Each row was made from one path, in order. Every step used is in the known rows, and no mark comes twice. Write each row's path.
Known rows:
lovo/fira/mago: [-1.421  0.828  1.469 -1.700 -0.468 -0.167 -2.520 -0.580 -1.032  0.456
  1.249  1.203  1.757 -0.650 -2.286 -0.474 -0.396 -0.511]
mone/fira/mago/nozo: [-1.386  0.586  3.896 -1.484 -2.162  0.113 -0.604 -0.865 -0.875  0.559
  0.929  1.220  1.689 -0.332 -3.134  0.470 -0.777 -0.397]
nozo/mone/fira/lovo/robez/sisam: [ 0.352  0.753  5.510 -0.099 -1.278  1.475 -0.898 -3.222 -0.407 -2.126
  0.312  0.275  1.637 -0.822 -0.056 -0.394 -0.007 -1.093]
robez/sisam: [-2.014  0.009  0.393 -0.586  0.742  0.975  1.279 -1.057 -0.218 -1.871
  0.166  0.416  1.261 -0.646  0.538 -0.009 -1.139  2.127]
lovo/fira: [-1.789  0.628  1.037 -0.731  0.134  0.589 -2.142 -1.266 -0.827 -1.074
  1.186  0.723  1.333 -0.572 -1.569  0.038 -0.945  0.053]
mago/fira/mone/nozo: [-1.857  0.129  4.655 -2.156  1.724  0.124  1.395 -2.495  0.675 -0.721
  0.735  0.055  1.954  0.704 -1.115  0.704 -0.617 -1.508]
lovo/fira/mone/nozo/litem: [-1.275  0.216  5.017  0.537  1.295  0.120 -1.146 -2.608 -0.433  0.091
  0.162  0.996  2.705 -0.640 -0.926  0.177 -0.156 -1.888]
mone/nozo/litem: [-0.812  0.014  3.546  1.269  1.879  0.386  1.297 -1.688 -0.258 -1.153
  0.328  0.737  2.025 -0.537  0.038  0.697 -0.838  0.750]
robez/lovo/fira: [-2.041  0.693  0.735 -0.262  0.630  0.655 -1.829 -1.592 -2.091 -0.940
  0.478  0.756  1.770 -0.744 -1.862 -0.382 -0.935 -0.597]
lovo/robez/sisam: [-1.310  0.425  0.431 -0.552  0.484  0.915 -0.263 -1.481 -2.003 -1.905
  1.095  0.722  1.355 -0.358  0.420 -0.094 -1.201  0.890]
robez/lovo: [-2.064  0.403  0.689  0.082  0.873  0.503  0.835 -1.344 -1.616 -0.760
  0.077  0.394  1.418 -0.673 -1.200 -0.415 -1.062  0.129]
fira/mago/nozo/mone: [-0.818 -0.023  4.884 -0.064 -0.588 -0.436  0.614 -0.351 -0.895  0.036
  1.159  1.459  1.838 -1.375 -2.051  0.349 -0.262 -0.227]
sisam/nozo/mone: [-0.751 -1.358  3.320  0.408  0.270  0.886  0.638 -0.854  0.045 -1.094
  1.349  1.685  1.041 -2.425 -0.644  0.332 -0.081  0.601]
mago/fira/mone: [-2.402  0.632  3.041 -1.708  0.486  0.509  1.658 -1.886  0.127 -0.083
  1.035 -0.011  2.095 -0.160 -1.659  0.488 -0.745 -1.229]
robez/sisam/nozo/mone/fira/lovo: [-0.633 -0.944  5.332 -0.588 -1.527  1.810  1.096 -2.564  1.382 -1.595
  0.065  0.929  1.848 -2.174 -0.123 -0.158  0.623  0.497]
mone/nozo: [-1.008  0.073  2.228 -0.783  1.477  0.045  0.176 -1.520  0.249 -1.517
  0.618  0.358  0.801  0.193 -0.419  0.162 -0.942  0.652]
mone/fira/lovo/robez: [-0.236  1.766  3.307 -1.224 -2.206  0.764 -1.610 -2.876 -0.486 -0.593
  1.216  0.264  1.516  0.105 -2.030 -0.503 -0.722 -1.969]
mone/fira: [-1.142  0.491  2.379 -0.589 -0.778  0.982 -0.885 -1.779 -0.182 -1.128
  0.548  0.362  0.722 -0.146 -1.399  0.140 -1.043 -0.003]
sisam/nozo/litem: [-1.709 -0.721  2.005  1.116  0.241  1.051  1.893 -0.914 -0.701 -0.120
  1.130  1.716  2.416 -2.254 -0.533  0.767 -0.543  1.249]

Write each row's path:
[-0.690 -0.239  6.162  0.639 -1.060  0.964 -0.450 -1.657 -0.825 -1.523
  0.838  1.054  1.238 -0.799 -1.785  0.878 -0.571 -0.560] => mago/nozo/mone/fira
[-0.325 -0.511  3.753 -0.463 -0.730  1.136  0.820 -2.214 -0.098 -1.417
  1.260  1.354  2.252 -2.269  0.252 -0.170  0.300  0.080] => fira/lovo/robez/sisam/nozo/mone
[ 0.435  0.156  5.341 -0.167 -0.833  0.631 -1.348 -1.185 -0.455 -0.231
  0.563  1.062  0.946 -1.026 -1.627 -0.209 -0.073 -1.045] => nozo/mone/fira/mago
[-1.412  0.305  5.059  0.062 -0.178 -0.100 -1.933 -0.985 -2.858  0.039
  0.844  1.765  2.854 -1.631 -3.069 -0.291 -0.100 -1.665] => robez/lovo/fira/mago/nozo/mone
[-1.900  1.037  1.139 -1.193  0.144  0.042 -2.220 -0.924 -2.361  0.376
  0.487  1.134  2.193 -0.858 -2.610 -0.873 -0.585 -1.103] => robez/lovo/fira/mago
[-1.241  1.315  1.288 -1.389 -0.706  0.569  0.732 -2.273 -0.547 -1.235
  0.783 -0.014  1.933 -0.446 -0.098 -0.547 -0.728  0.203] => fira/lovo/robez/sisam
[ 0.511  0.024  5.828 -0.481 -2.289  1.192 -1.447 -2.739 -0.115 -0.651
  1.675  1.547  1.886 -1.741 -1.637 -0.191  0.387 -2.235] => sisam/nozo/mone/fira/lovo/robez
[-1.113  0.185  2.856 -1.948 -2.348  1.681 -0.351 -2.900 -0.307 -0.955
  1.098  1.167  2.055 -1.203 -0.768 -0.112 -0.233 -0.216] => mone/fira/lovo/robez/sisam/nozo
[ 0.800  1.293  5.965 -0.084 -1.692  0.904 -1.654 -3.090 -0.481 -1.174
  1.026  0.440  1.466 -0.803 -1.367 -0.380 -0.061 -2.654] => nozo/mone/fira/lovo/robez
[-0.824  1.628  1.650 -1.167 -1.143 -0.072 -0.296 -2.288 -0.429 -0.419
  1.524  0.162  1.760 -0.290 -1.363 -0.483 -0.877 -1.081] => fira/lovo/robez
[-0.293  0.703  6.716 -0.047 -2.128  1.057 -0.228 -3.054 -1.144 -1.842
  0.794  0.660  2.276 -0.900 -0.957  0.237 -0.137 -0.995] => mago/nozo/mone/fira/lovo/robez/sisam
[ 0.028 -1.024  5.429 -0.565 -1.380  1.022 -1.027 -0.968 -0.125  0.185
  1.195  2.124  1.269 -2.227 -1.863 -0.045  0.492 -0.726] => sisam/nozo/mone/fira/mago
[-1.476  0.283  3.698 -1.418  1.045 -0.335 -2.069 -2.490  0.221 -0.345
  0.560  0.680  1.351  0.137 -1.313 -0.252 -0.206 -1.964] => lovo/fira/mone/nozo
[-1.077 -0.492  5.064 -1.282 -0.191  1.697  1.810 -2.440 -0.458 -1.934
  1.798  1.079  3.221 -1.905 -0.248  0.506  0.319 -0.293] => mago/fira/lovo/robez/sisam/nozo/mone
[-0.131 -1.197  4.668  0.063 -0.651  2.081 -1.121 -2.095 -1.750 -2.200
  1.241  2.195  1.238 -1.853  0.227  0.296  0.115 -0.219] => lovo/robez/sisam/nozo/mone/fira
[-1.220  0.706  5.261  0.519 -1.730  0.493  0.355 -1.102 -1.562  0.906
  0.565  1.402  2.951 -0.885 -2.539  0.727 -0.604 -0.396] => mone/fira/mago/nozo/litem
